Each row was made from one walk, in order. Every step used is in the known rows, and no mark comes twice. Write each row's walk.
In the rows, zero is written as 128.
Known rows
A -> L -> N -> H: [151 137 150 152 124 109 119  94  99 130 168 125 154 132 119 145 102 133
 102  96 128  91 129 113 145 113 135 136 141  77  70 130 118 164 144  90
  76  93]
Y -> R -> Z: [113 109 126 136 117 122  84 110 138 153 119 114 123 127 128 110 135 140
 122 138 141 115 130 144 120 150 114 145 139 129 118 125 132 181 104 179
 105 138]
Z -> R: [ 96 109 102 151 115 132 132 112 116 136 139 126 123  97 130 103 137 127
 110 136 143 106 141 150 119 122 118 151 126 131 121 102 113 150 119 143
 116 142]
K -> Z -> R -> S: [ 85 149 142 185 114 125  98  81 114 157 108 128 119 101 160 107 129 117
 141 126 105  83 132 141 122 141 135  99  87 146 106  94 144 167 116 180
 124 142]
E -> R -> V -> K -> Z: [ 93 145 127 168 148 104  77  90 151 154  70 151 116 114 140 117 132  97
 160 139  97 143 142 116  95 114  64 107  83 128  93  57 106 191 107 122
 119 158]
H -> N -> L -> A -> R -> V -> K: [ 93 145 109 201 115 126  79  76 125 142 150 140 146  87 155 142 142 126
 129 102 162 146  95 119 111 104 162 150  95 109  71  68 136 165 104  76
  75 121]
K -> C: [149 138  96 114 144 132 129  78 117 107 114 142 114 154 142 110 117 106
 141 119 110 124 131 116 110 113 129 118 123 119 134 105 135  97 137 116
 120 112]
C -> K -> Z -> R: [ 49  96 127 172 152 120  85  99 107 122  83  98 104  95 131 112 110 136
 111 134 133  97 148 143  94 125  70 100 106 102 131  58 126 145 108 147
  99 173]
E -> R: [ 98 132 118 116 101 122 115 111 116 149 136 138 113 101 109 125 133 119
 146 141 124 103 137 146 115 119 118 116 120 134 129 124 117 159 114 117
 118 110]
K -> Z: [122 133 149 143 152 128  97 122 131 129  84 123 111 155 135 120 119 129
 137 124 103 121 140 123 113 133  92  88 117 132 118 100 147 133 132 150
 119 129]
E -> R -> A -> L -> Y: [102 164 100 154 100 156  75 102  95 181 104 116  98  39 159 163 126 151
 191 140  96  81 122 137  87 134 137 125 116 141 110 125 134 123 119  95
  88 113]
N -> L: [121 142 145 125 119 124 103 102 121 160 118 118 138 125 127 121 119 137
 133 127 146 131 117 114 145 140 151 105 123 100 119 116 127 146 123 101
  99 119]
D -> K -> Z: [ 76 119 143 163 156 116  80 135 136 127  77 118  96 136 138 130 120 115
 126 136 100 102 131 123  94 128 110  53 125 115 118  95 125 126 125 132
 126 155]
Y -> R -> V: [125 141 111 143 141 108 109 104 130 155 123 140 154 148 139 130 140 124
 127 123 131 143 138 141 145 138 113 175 126 143 106 102  98 189 113 148
 114 146]
A -> L -> Y -> R: [109 139 118 146 142 137  94  87  79 170 126 108 116  93 153 155 138 163
 130 121 138  98 124 149 121 114 146 128 151 104 136  94 150 154 109 106
  88 120]
H -> N: [141 147 116 137 128 127 134 144 108 108 132 145 129 150 136 149 126 112
 110 118 129  80 118 133 137 115 139 146 128 128 102 146 157 127 117 143
 105 110]
A -> R: [107 114 104 138 117 137 103  98 101 141 162 130 108 108 124 105 146 131
 118 132 141 110 133 141 122 109 162 139 134 133 138 109 137 154 116 105
 139 106]
C -> K -> Z -> R -> V: [ 63 134 117 198 174 111  85  98 117 141  65 109 113 107 149 116 111 125
 115 125 116 131 160 128 119 134  58 143  94 116 110  52 109 166 103 157
 105 196]
N -> H: [133 132 152 120 115 105 113  96 121 123 157 120 144 136 106 128 121 120
 105 112 125 135 131 119 143 121 123 128 119 105 125 106 109  91 136 114
 117 121]
L -> A -> R -> Z -> K -> D: [ 59  98  74 148  95 156  69  39 133 136 144  86 102  50 114 127 136 155
 122 110 145 169 145 153  90 114 174 106  94 143 165  17 166 118  96 113
  90 151]
N -> L -> A -> R: [ 75 116 130 152  92 148  75  72 116 157 165 105 124  78 128 122 135 161
 141 107 160 142 115 141 107 126 166 107 116 118 123  88 131 147 126  80
  90  96]
Y -> R: [109 107 123 118 122 118 113 103 121 138 144 126 148 140 123 128 139 134
 125 130 146 109 131 157 119 127 124 132 139 127 126 111 117 163 117 135
 109 122]
E -> L -> N -> H: [145 146 169 151 136  82 116  82  95 135 159 139 157 122 106 156 108 123
 111 115 132  93  97 105 175 105 109 117 128 103  33 149 113 143 140 106
  70  91]
C -> K -> Z: [ 79 117 154 148 163 116  83 113 120 113  71  99 110 124 131 135  99 137
 129 124 117 120 138 121 101 132  81  73 111 100 138  86 139 122 114 135
 111 157]
H -> N -> L -> Y -> R -> V -> K: [105 153 117 180 149  92  86  73  93 181 114 153 155 108 183 172 142 139
 116 122 160 110  97 120 144 107 132 128 109  86  70  73 152 159  77 105
  55 147]
Z -> K: [106 111 118 132 123 127 126 119 100 116 128 107 131 113 128 129 122 126
 132 141 134 146 125 125 108 113 144  94 106 114 149  83 129 107 115 117
 117 171]
H -> N -> L: [134 163 135 134 116 124 110 119  99 139 123 135 140 148 132 140 119 121
 115 120 148  85 106 118 150 126 165 123 124 101  97 138 159 143 110 116
  75  97]
K -> Z -> R: [ 91 112 122 166 143 132 103 106 119 137  96 121 108 120 137  95 129 128
 118 132 116  96 154 146 104 126  84 111 113 135 108  73 129 156 123 160
 109 142]
V -> K -> Z -> R: [ 79  91 120 179 144 121  99  91 142 124  97 124 121 100 147  94 136 118
 120 140 131 112 136 136  74 108  79  96 103 109 102  41 122 154 117 131
 111 164]
H -> N -> L -> A -> R -> V: [105 173 111 190 114 140  81  91 102 154 150 136 132 111 150 143 135 134
 124  90 150 130 113 131 142 122 171 168 103 132  79 102 143 169 113 109
  71  98]
H -> N -> L -> A -> R -> Z -> K: [ 72 119 121 183  87 151  55  85  86 139 145  90 101  71 133 124 124 149
 122 123 165 120  99 133  99 117 182 107  95 106 110  75 180 143  92 123
  51 132]
C -> K -> Z -> R -> E -> H -> N -> L -> A: [ 14 133 131 208  98 101  44  81  73 130 121  89  90  39  93 181  69 132
 148 135 148  75 109 136 103 108  80 111  93 105  62  63 115 130  74 136
  33 127]
E -> L -> S: [130 185 165 156 145 122 117  95 117 146 145 120 112  78 136 132 122 130
 146 113 139 132  90 136 176 123 144  86 108 128  92 164 116 148 124 120
 114  95]
K -> Z -> R -> Y: [ 80 138 121 182 128 133  86  97 107 151  74 124  82 106 136 114 148 145
 137 133 114  87 157 137  95 131  98 115  82 149  91  79 170 132 123 163
 122 164]
E -> H -> N -> L -> A -> R: [ 66 133 126 149  94 129  75  55  75 134 180 136  95  83  95 171 116 123
 130 107 178 117  99 151 122  98 158 128 121 128  83 100 139 139 123  79
  70  64]

Which walk is each row?
[ 96 122 124 145 104 126  69  76 107 199 119 114 150  80 177 161 128 178
 161 135 140  96 112 144 108 159 133  93 117 126  91 106 130 108 109 116
  60 126]	N -> L -> Y -> R -> A
[106 174  89 167 112 107  78  95  30 161 162 122  87  71 114 210 113 130
 150 147 133  45 101 135 143  83 152 177 153 125  85 122 145 147  66 120
  69  88]	A -> L -> Y -> R -> E -> H -> N
[ 78 159 122 179  77 145  67  81  83 149 148 128  98  80 130 158 156 163
 140 101 161  86 105 136 109 118 196 132  87 135  79 116 197 119 115  97
  80  97]	H -> N -> L -> A -> R -> Y
[ 82 133  76 139 135 142  61  22  87 182  94  79 105  70 142 153 131 167
 121 121 139 126 137 145 117 112 175 101 124  99 171  17 186 145  75 115
  59 164]	A -> L -> Y -> R -> Z -> K -> D
[ 33 123 117 203 130 119  64 111 108 147  63 117  65  90 138 127 150 133
 127 147 114  66 143 134  81 128 117  79  91 136  91  73 149 123 117 147
 129 188]	D -> K -> Z -> R -> Y
[107 141 116 153 105 124  77  93  85 182 125 131 148 101 185 181 130 165
 144 128 141  50 100 148 118 143 149 114 118 125  63 128 159 109 100 133
  35 104]	H -> N -> L -> Y -> R -> A
[123 139  97 137 105 152  75 100 126 144 115  97 156 115 149 137 128 141
 165 128 123  91 120 148  84 157 155 163 140 140 106 119 103 166 136 119
  90 118]	Y -> R -> A -> L
[ 43 100 116 187 147 119  84 116 123 137  85 113  91 108 140 107 129 118
 105 145 116  77 142 147  87 123 100  76 120 120 108  67 115 147 116 141
 114 166]	D -> K -> Z -> R
[100 128 157 148 104 140 104 104 141 143 128 106 145  98 129 141 116 157
 148 104 150 159 107 130 115 143 134  95 109 111 111 107 123 124 137 104
  79 117]	N -> L -> A
[ 97 131 128 171 147  94  81  56 116 203 109 137 156  88 175 149 142 153
 134 132 157 158 108 114 132 119 119 108 108  83  95  50 121 160  84  88
  78 167]	N -> L -> Y -> R -> V -> K
[ 79 122 139 171  90 152  47  79 135 171 137  96  99  68 127 100 132 166
 138 116 156 151 113 129 109 147 156 120 114 122 117 101 149 164 115 122
  86 110]	N -> L -> A -> R -> Z
[ 48 108 103 197 123 133  67 127 142 141  76 107 108  89 164 115 122 121
 138 150  97  67 137 147  58 153  99  87 108 148  79  85  96 116 130 151
 105 173]	D -> K -> Z -> R -> A
[ 52  99 112 180 133 131  67 106 131 126  72  89 121  75 155 120 103 143
 145 138 113  87 143 145  61 153  69 109  92 132  99  72 107 113 120 155
  91 179]	C -> K -> Z -> R -> A
[ 96 101 104 220 130 137  84  99 136 134  96 119 144  79 181 119 111 139
 150 130 113  63 128 130  43 127  88 111 112 109  20  79 115 192 135 116
  64 142]	V -> K -> Z -> R -> A -> L -> N
[ 87 136 111 179  62 137  60  99 109 172 188  94 125  49 119 123 130 162
 167 133 140 121 110 122 115 122 178 137 113 129 114 102 117 144  87  96
  93  93]	N -> L -> A -> R -> E
[101 155 101 187  64 136  70 117  86 150 192 108 122  69 125 144 129 148
 149 125 142  72  98 127 125 106 194 156 116 130  87 121 146 143  78 111
  71  72]	H -> N -> L -> A -> R -> E
[ 96 131  52 160 140 111 123  45 165 153 113 142 155  86 138 117 148 107
 102 116 143 162 153 135 130 106 129 170  97 128 113  15 105 159  98 101
 114 175]	Z -> R -> V -> K -> D
[ 80 132 136 129 126  93  86  51  41 175 146 149 102 105 118 200 115 134
 121 129 175  79 100 150 155 102 129 104 137 106  81 104 154 130  93 108
  45  89]	E -> H -> N -> L -> Y -> R
[108 144  79 172 100 167  92 110 122 143 110  96 134  72 156 113 126 135
 150 133 117  92 128 145  86 150 148 183 124 141 101 111 105 152 140 121
  98 136]	Z -> R -> A -> L
[ 71 150 153 177  64 142  74  49 109 174 174 114 134  57 149 131 136 150
 165 103 147 132  94 136 123 139 217  92  91 130 120 108 144 158 117  98
 103  95]	N -> L -> A -> R -> S
[129 114 105 159 108 133  96 109 117 147 145 120 170 116 163 154 114 153
 153 121 129  60 121 151  87 149 135 150 149 131  40 148 108 204 137 122
  60 102]	Y -> R -> A -> L -> N
[ 73 124  77 106  93 125  81  51 125 161 103 109 100  72  95 122 126 118
 134 143 124 131 152 143 114 118 148  95  92 130 165  49 151 147  80 125
  91 157]	E -> R -> Z -> K -> D
[ 82  94 103 186 123 134  82 100 163 126  86 117 136  79 171 103 130 125
 150 148 113 103 130 136  43 136  74 103  90 139  71  57 107 124 129 140
 105 170]	V -> K -> Z -> R -> A
[ 85 165 116 182 103  97  61  87  64 160 124 128  85 100  95 140  95 100
 142 155 129  45 120 124 141 109 107 135 110 128  56  89 122 164  75 149
  62 100]	K -> Z -> R -> E -> H -> N -> L
[140 164 107 146 111 164  90 125 135 134 102 100 135 101 150 135 117 135
 172 126 104 113 118 123  93 156 161 157 126 139 108 136 118 134 147 108
 110 124]	R -> A -> L
[ 94 149 104 204 141 167  65  97  98 171  68  97  92  58 189 135 119 165
 160 128  91  74 139 140  76 142 101 122 109 141  92  71 148 121 129 137
  75 145]	K -> Z -> R -> A -> L -> Y
[ 81 121  93 105 139 114 110  62 134 123 111 105 135  97 110 155 113 136
 108 108 144 134 147 139 131 121 142 107 118 107 167  67 138 103 102  91
 105 147]	C -> K -> D
[139 176 128 164 110 159 100 115 138 145 146  98 127  70 174 130 110 146
 169 101 114 123 112 144 116 164 171 117 102 132  99 161  98 135 139 111
 110 103]	R -> A -> L -> S
[101 158 144 139 133 102 100  79  49 164 129 152  86  94 124 199 103 130
 123 129 157  98  97 124 163 103 132 100 125 107  79 123 165  95 104  97
  66  95]	E -> H -> N -> L -> Y
[ 82 131 136 170 147 116  65  69  67 175  88  91  96  58 141 150 132 156
 143 165 140 123  86 126 135 109 126  92 117 116 114  82 170 137  81 150
  66 173]	E -> L -> Y -> R -> Z -> K
[101 141 104 152 101 135  84  90  89 154 141 134  80  94 119 125 168 148
 137 133 138 107 136 129 112 116 176 143 103 151 121 117 173 126 116 109
 150 129]	A -> R -> Y
[ 92 136 122 163  92 147  85  88  95 136 171 123 124  97 132 143 134 145
 123 100 164  94 104 149 117 113 182 126 118 117  99 106 159 145 117  95
  67  76]	H -> N -> L -> A -> R
[113 156 111 167  97 100  79 110  57 191 158 126 132  91 149 174 128 161
 139 144 140  36 100 127 156 111 162 131 132 107  87 126 161 136  50 135
  48  99]	H -> N -> L -> Y -> R -> E
[ 95 165 131 167  71 108  87 110  92 135 166 119 114  75  89 196  89 125
 168 128 142 109  86 119 138 112 138 144 114 132  64 135 116 111  96 118
  62  80]	R -> E -> H -> N -> L -> A
[131 190 122 182 134 111  92 123  75 178 122 110  99  45 135 169 123 149
 174 160 103  91  85  91 170 101 135 134 125 143  90 143 148 102  78 128
 103 122]	R -> E -> L -> Y
[100 123  88 190 140 114 125 102 145 141 120 140 144  84 152 104 146 108
 117 138 141 158 132 125 114 113 105 176 103 119  96  60  90 172 108 119
 128 187]	Z -> R -> V -> K
[112  98  87 126 128 124  82  50 102 119 104 109 110 136 142  92 119 116
 137 146 126 129 130 130  84 119 132 101 111 105 147  58 145 128 104 157
  86 160]	Y -> R -> Z -> K -> C
[ 86 153 129 216 140 129  50  69 127 142 110 135 129 110 164 134 134 124
 136  97 138 137 111 116  95 106 127 112  83 114  63  40 150 174 107  96
  67 123]	H -> N -> L -> A -> R -> V -> K -> Z
[ 47 135 102 191 124  87  68 108  59 115 119 111  76  71  91 164  82 103
 130 158 127  48 128 134 117  96  75 146 108 125  80  83 119 131  65 162
  82 138]	C -> K -> Z -> R -> E -> H -> N
[130 145 120 174 113  84 100 116  84 165 169 130 157  96 116 159 118 138
 157 159 132  44  93 119 159 104 125 147 150 137  24 167 107 214  84 146
  68  93]	Y -> R -> E -> L -> N
